What can hang from each mark
zesi: ketuged mupak
senaf: gute mupak zuzop
kolaf: mupak
zuzop: palife senaf
palife: ketuged
mupak: kolaf senaf zesi
ketuged: palife zesi

Every row comes from one small tree of marks. Brackets hold a mark, then the marks that hang from it, in alphabetical order. Every link used is in the known rows. Which tree was each row made from?
Known rows
[senaf mupak]: [0.94 1.49 0.87 0.18 0.23 -0.26 1.38 1.32 -0.36 -1.77 -3.42 -0.04 0.68 -0.09 0.10 -0.48 2.34 -0.05 0.20 -0.27 -0.22 0.88 0.58]
[zesi ketuged [mupak [senaf gute]]]: [-0.26 1.84 -0.42 -1.40 -1.24 -0.98 -2.23 3.54 -0.85 -2.22 -1.94 -1.41 0.82 2.06 -4.99 -0.12 0.06 -0.95 1.31 0.10 2.30 1.52 0.47]
[senaf [mupak zesi]]: [0.78 1.19 0.68 -0.08 -0.80 0.21 1.18 1.57 -1.04 -1.47 -4.24 0.19 0.97 0.02 -1.00 -0.55 2.64 -0.85 0.08 0.16 2.85 -1.02 0.43]
[zesi [mupak kolaf senaf]]: [0.20 1.05 0.43 -0.20 -0.80 -0.08 -2.29 1.40 -0.59 -0.24 -1.77 1.13 1.67 0.91 -6.06 -0.62 -1.21 0.23 0.19 0.44 0.72 2.36 0.26]
[ketuged [zesi mupak]]: [0.43 2.65 0.31 -1.82 0.46 0.96 0.15 2.24 -0.30 -0.18 -2.06 -0.44 1.38 0.47 1.01 -0.72 0.26 1.37 1.13 -0.82 0.87 -0.39 0.56]
[zuzop [palife ketuged] [senaf gute]]: [0.41 2.20 0.20 -0.23 1.47 -1.87 0.14 3.91 -0.68 -1.49 -0.04 0.08 0.68 0.48 -5.93 0.92 -0.98 0.04 0.94 1.25 2.15 -0.52 0.88]
[palife [ketuged [zesi mupak]]]: [0.22 2.11 0.14 -2.59 1.17 0.51 1.11 2.85 -0.11 -0.77 -0.55 -0.04 1.38 0.51 -2.24 0.20 -1.50 1.72 1.48 -0.66 3.51 -0.52 0.90]
[mupak kolaf senaf [zesi ketuged]]: [-0.07 -0.15 0.25 -0.02 -0.40 -0.27 -1.42 2.64 -1.35 -0.41 -3.47 1.81 1.24 1.68 -4.68 -1.21 -3.15 -2.18 -1.06 1.48 4.76 -0.37 0.91]
[kolaf [mupak zesi]]: [0.86 0.39 1.81 0.77 -0.29 -0.10 0.41 1.21 -1.02 0.78 -1.57 0.35 1.37 0.43 0.71 -0.57 1.62 -0.58 0.88 0.75 4.12 -0.88 0.65]
[zesi [ketuged palife] [mupak kolaf]]: [0.27 1.22 0.39 0.31 0.36 0.46 -0.83 4.18 -0.76 0.03 -0.46 0.30 0.62 1.16 -3.97 -0.40 -7.36 0.08 0.90 -0.38 1.00 2.61 1.96]
[kolaf [mupak senaf zesi]]: [0.19 0.24 1.45 0.73 -1.14 -1.93 -1.10 0.64 -0.90 0.31 -2.18 1.23 1.64 1.00 -1.69 -0.26 2.29 -1.25 0.25 1.38 4.79 0.14 0.32]
[mupak kolaf [senaf [zuzop palife]] zesi]: [0.45 -0.10 0.04 0.93 -1.46 -0.70 -0.57 2.88 -2.19 0.79 -3.35 2.06 1.75 0.71 -5.26 -0.66 0.94 -2.09 -0.92 1.25 2.29 -0.74 -0.28]
[mupak senaf]: [0.55 0.44 0.67 0.00 0.11 -1.60 -1.18 0.27 -0.15 -1.22 -2.83 1.04 1.35 1.10 -0.65 -0.02 0.40 -0.67 -0.46 0.90 0.84 1.13 0.83]
[senaf zuzop]: [1.59 -0.27 1.03 0.06 0.22 0.14 1.60 1.33 -0.81 -0.67 -3.38 0.31 1.03 0.59 2.31 -0.38 1.38 -0.19 0.87 -0.71 0.64 -0.60 0.52]
[zesi [ketuged palife] [mupak [senaf zuzop]]]: [0.09 0.63 0.13 -0.32 -1.23 -2.19 -1.15 3.62 -0.73 -1.28 -2.33 0.13 0.87 1.82 -2.91 0.44 -3.06 -0.88 1.67 -0.64 2.88 1.56 1.07]
[zesi [mupak senaf]]: [0.32 1.44 0.48 -0.70 -0.91 -1.14 -2.27 0.96 -0.17 -1.13 -2.02 0.14 1.71 1.05 -3.56 0.03 0.45 0.20 0.63 0.44 0.88 1.59 0.44]
[zuzop palife]: [1.06 1.53 0.73 0.70 0.98 -0.74 0.40 2.32 -0.69 0.08 -0.97 -0.05 1.42 0.20 0.29 -0.04 -0.60 -0.20 -0.40 0.86 -1.64 0.48 0.98]
[kolaf [mupak [senaf zuzop]]]: [0.71 -0.21 1.55 0.96 -0.92 -2.34 0.09 0.64 -0.74 -0.02 -2.36 1.05 1.26 0.80 -0.09 -0.23 3.91 -0.71 1.24 0.02 2.47 1.03 -0.21]
[senaf gute mupak zuzop]: [1.12 0.99 0.25 -0.19 -1.31 0.39 2.25 2.66 -1.44 -2.55 -4.44 -0.99 -0.19 0.28 -0.63 -0.52 6.40 -0.72 1.69 -1.53 0.54 0.01 -0.47]
[palife [ketuged [zesi [mupak kolaf]]]]: [0.13 1.68 0.09 -2.01 1.27 1.48 1.08 3.25 -0.60 0.07 -0.57 0.99 1.30 0.23 -5.06 -0.55 -3.13 1.62 0.94 -0.63 3.23 0.50 0.74]
[palife [ketuged [zesi [mupak senaf]]]]: [-0.39 1.94 -0.22 -2.68 0.28 -1.48 -0.38 2.37 -0.02 -1.25 -1.32 0.61 1.64 0.93 -4.63 0.45 -0.76 0.95 1.00 0.06 4.19 0.29 0.47]
[zuzop palife [senaf gute]]: [0.60 2.63 0.39 0.49 0.85 -1.29 -0.72 3.20 -0.80 -1.00 -1.23 -0.19 0.78 0.52 -2.34 -0.09 0.94 -0.44 0.57 1.04 -0.75 -0.26 0.58]
[ketuged palife]: [1.02 0.31 1.05 0.61 0.83 -0.82 0.53 1.63 -0.22 -0.48 -1.36 0.81 0.59 0.63 2.10 0.53 -2.99 -0.19 0.10 -0.15 -0.35 1.24 1.97]
[ketuged palife [zesi [mupak kolaf senaf]]]: [-0.58 1.80 -0.15 -0.66 -0.30 -0.68 -1.64 2.80 -0.51 0.25 -1.55 1.79 1.01 1.03 -3.39 -0.28 -3.07 0.19 0.26 -0.50 1.22 2.31 0.93]

Which tree is each row?
[0.08 -0.05 -0.05 -0.05 -1.62 0.27 -1.49 2.03 -1.79 -0.91 -3.15 1.23 0.78 1.35 -5.44 -0.52 1.74 -2.03 -0.49 0.94 3.42 -0.20 0.08]  [mupak kolaf [senaf gute] zesi]
[0.64 0.81 0.53 0.53 -0.74 1.32 1.17 1.87 -1.48 -0.65 -3.90 1.16 0.83 -0.15 -3.78 -1.32 0.99 -0.90 -0.52 0.25 2.67 -0.17 0.31]  [senaf [mupak kolaf zesi]]
[0.40 3.59 0.14 0.59 0.12 -1.81 0.30 3.64 -0.92 -1.94 -2.49 -0.50 0.27 -0.06 -4.28 -0.31 3.66 -0.49 0.75 0.52 -0.32 0.42 0.00]  [zuzop palife [senaf gute mupak]]
[0.22 2.32 0.36 -1.17 0.51 -0.05 0.25 2.82 -0.19 0.01 -1.25 0.02 0.83 0.65 1.68 0.18 -2.36 0.89 1.22 -1.13 0.80 0.68 1.47]  [ketuged palife [zesi mupak]]
[0.48 -0.49 -0.09 -0.64 -2.44 -0.55 -0.17 2.06 -1.93 -1.55 -4.48 0.22 0.78 1.55 -1.83 -0.01 4.84 -2.23 0.80 0.04 4.24 -1.98 -0.46]  [mupak [senaf gute zuzop] zesi]
[0.28 0.33 1.53 1.13 0.00 -1.36 0.47 3.54 -1.10 0.59 -0.89 0.40 0.54 1.20 0.49 -0.04 -3.31 -1.51 0.97 0.53 5.17 0.28 1.95]  [kolaf [mupak [zesi [ketuged palife]]]]
[0.23 -0.34 0.51 0.39 -0.83 -0.12 -1.47 1.05 -1.23 -0.03 -3.31 2.21 1.51 1.03 -4.48 -0.79 -0.58 -1.51 -1.17 1.37 3.49 -0.05 0.48]  [mupak kolaf senaf zesi]
[-0.39 0.99 0.08 0.20 -0.59 -1.21 -2.44 3.74 -0.62 -0.49 -1.02 0.96 0.84 1.68 -6.38 -0.08 -6.31 -0.71 0.39 0.27 2.07 3.52 1.58]  [zesi [ketuged palife] [mupak kolaf senaf]]
[0.57 -0.06 0.03 -0.10 -0.01 -2.74 0.79 2.83 -0.92 -0.94 -1.46 1.10 1.61 0.79 -4.76 1.00 0.28 -0.68 0.13 0.93 2.24 0.26 0.33]  [mupak [senaf [zuzop [palife ketuged]]]]
[0.65 0.04 0.58 0.10 0.50 1.55 0.08 3.17 -1.49 0.09 -2.94 0.97 1.05 1.16 -2.27 -1.49 -4.19 -1.42 -0.42 0.79 4.08 -1.07 1.30]  [mupak kolaf [zesi ketuged]]
[0.42 1.40 0.39 -0.26 0.31 -0.56 -0.59 3.82 -0.33 -0.69 -0.81 -0.66 0.73 1.34 -1.05 0.26 -5.78 0.12 1.38 -0.46 1.22 1.91 2.06]  [zesi [ketuged palife] mupak]
[0.22 2.06 0.23 0.35 -0.58 0.70 0.07 2.83 -1.63 -1.67 -4.25 0.91 0.11 0.09 -6.84 -1.35 2.29 -1.16 0.59 0.33 4.10 -0.87 -0.10]  [zuzop [senaf gute [mupak kolaf zesi]]]
[-0.21 0.00 0.22 0.11 -0.69 -2.39 -1.39 3.04 -0.84 -1.00 -2.79 1.17 0.83 1.96 -1.46 0.49 -4.38 -2.44 -0.47 1.16 4.68 -0.08 1.91]  [mupak senaf [zesi [ketuged palife]]]
[-0.08 0.40 0.84 0.31 -1.89 -1.38 -1.05 1.65 -1.47 -0.55 -2.02 0.29 0.89 1.33 -2.79 0.02 4.78 -1.78 0.94 0.95 4.65 -0.04 -0.07]  [kolaf [mupak [senaf gute] zesi]]
[0.46 0.21 0.58 0.28 0.32 -0.45 0.30 3.49 -0.97 -0.57 -2.47 0.39 0.61 1.48 0.87 0.12 -5.06 -1.68 0.13 0.51 3.84 -0.74 2.32]  [mupak [zesi [ketuged palife]]]
[0.78 0.52 0.31 -0.25 -1.13 0.31 2.24 3.30 -1.73 -1.79 -5.41 -0.23 0.63 0.70 -0.87 -1.11 1.85 -1.73 0.85 -0.66 5.02 -2.15 0.21]  [senaf [mupak [zesi ketuged]] zuzop]
[0.54 2.74 0.57 0.09 0.32 -0.87 0.18 2.05 -0.41 -2.86 -3.64 -0.26 -0.01 0.08 -2.87 -0.60 3.73 -0.25 1.23 -0.19 1.29 0.10 0.16]  [zuzop [senaf gute mupak]]
[1.19 0.87 0.04 0.30 -0.61 -0.14 1.45 3.79 -1.79 -0.73 -1.85 -0.91 0.68 0.59 0.00 0.00 3.65 -0.88 0.94 -0.39 -1.06 -0.66 -0.09]  [senaf gute [zuzop palife]]
[0.09 1.93 0.20 -0.60 0.44 0.99 0.17 3.37 -0.71 0.84 -1.00 1.09 0.82 0.44 -1.28 -0.52 -3.98 0.90 0.70 -1.10 0.61 1.43 1.27]  [ketuged palife [zesi [mupak kolaf]]]
[0.17 1.80 -0.17 -0.39 -1.20 -2.11 -1.37 4.35 -1.26 -0.58 -1.99 -0.69 1.75 1.52 -4.75 -0.15 -0.45 -0.82 0.99 0.35 0.95 0.83 0.02]  [zesi ketuged [mupak [senaf [zuzop palife]]]]
[1.23 0.37 0.68 0.82 -0.47 0.99 2.24 1.91 -1.30 -1.05 -4.30 1.06 0.43 -0.33 -2.28 -1.35 2.44 -0.23 0.50 -1.19 0.42 0.93 -0.14]  [senaf [mupak kolaf] zuzop]
[0.12 2.99 0.29 -0.99 2.96 -1.86 1.00 3.49 -0.14 -0.27 -0.80 1.37 1.37 0.08 -2.35 0.12 -2.20 0.73 0.16 1.06 2.94 -1.64 1.05]  [zuzop [palife [ketuged zesi]] senaf]
[1.23 0.24 0.35 -0.01 0.75 -1.06 2.42 3.41 -0.98 -0.39 -0.92 0.38 1.39 0.29 -2.45 0.72 -0.86 -0.02 0.68 0.25 1.11 -0.58 0.61]  [senaf [zuzop [palife ketuged]]]
[1.07 0.42 -0.09 -0.54 -0.04 -0.68 2.44 4.53 -1.60 -1.20 -0.82 -0.63 0.56 0.64 -3.33 0.98 1.75 -0.42 1.32 -0.17 1.49 -0.66 0.18]  [senaf gute [zuzop [palife ketuged]]]
[0.18 0.65 1.04 0.55 -0.99 -2.07 -1.07 1.48 -0.83 -0.83 -1.12 0.04 0.63 1.22 -1.82 0.03 4.51 -0.85 1.16 0.48 1.87 1.93 0.05]  [kolaf [mupak [senaf gute]]]
[0.63 1.28 -0.01 -0.50 -1.49 0.65 1.30 2.51 -1.62 -2.16 -4.16 -0.82 0.21 0.35 -1.69 -0.46 4.92 -1.29 0.62 -0.18 2.93 -1.09 0.03]  [senaf gute [mupak zesi]]
[-0.35 0.01 1.02 1.03 -0.84 -3.20 -1.09 2.99 -0.89 0.18 -1.29 1.17 0.83 1.80 -1.67 0.28 -2.67 -2.23 0.48 1.15 5.81 0.94 1.55]  [kolaf [mupak senaf [zesi [ketuged palife]]]]
[0.34 3.24 0.11 1.15 0.21 -0.66 0.18 4.07 -1.37 -1.34 -2.31 0.51 0.16 -0.28 -6.91 -1.04 2.24 -0.51 0.25 0.59 -0.35 1.24 -0.13]  [zuzop palife [senaf gute [mupak kolaf]]]
[0.36 1.93 -0.02 -1.29 1.99 -0.92 2.06 3.71 -0.62 -0.07 -0.33 0.64 1.32 0.18 -0.40 0.36 -1.60 0.59 -0.35 0.51 1.53 -0.87 1.08]  [zuzop [palife [ketuged zesi]]]
[0.99 0.59 0.13 0.40 -1.21 1.40 2.37 3.14 -1.88 -1.81 -4.06 -0.04 -0.29 0.08 -3.45 -1.17 4.90 -0.77 1.27 -1.58 0.68 0.77 -0.65]  [senaf gute [mupak kolaf] zuzop]
[-0.16 1.27 0.21 -0.43 -0.37 -0.45 -2.34 2.97 -0.72 -0.62 -1.82 0.62 1.35 1.48 -6.37 -1.10 -3.66 -0.46 0.25 0.56 2.28 2.42 0.73]  [zesi ketuged [mupak kolaf senaf]]
[0.37 2.15 -0.34 -2.01 0.37 -0.36 2.06 4.50 -1.06 0.11 -0.79 -0.29 1.59 0.21 -2.99 0.36 0.11 1.22 1.65 -0.74 2.48 -1.24 0.02]  [senaf [zuzop [palife [ketuged [zesi mupak]]]]]
[0.49 0.40 0.29 -0.04 -1.48 0.05 -1.29 1.75 -1.05 -0.25 -2.87 1.15 1.54 0.96 -5.86 -0.73 0.75 -0.11 1.10 -0.37 1.35 1.48 -0.32]  [zesi [mupak kolaf [senaf zuzop]]]
[0.37 2.80 0.45 1.31 0.07 -0.57 -0.26 3.13 -1.43 0.01 -3.07 1.67 1.13 -0.47 -6.94 -1.18 0.19 -0.87 -0.63 1.47 2.16 -0.78 0.11]  [zuzop palife [senaf [mupak kolaf zesi]]]
[-0.47 1.53 -0.48 -0.77 -1.40 -1.89 -2.17 4.26 -0.78 -2.05 -1.04 -0.98 0.27 2.17 -4.72 0.70 -2.55 -1.09 1.48 -0.19 2.12 2.61 1.25]  [zesi [ketuged palife] [mupak [senaf gute]]]
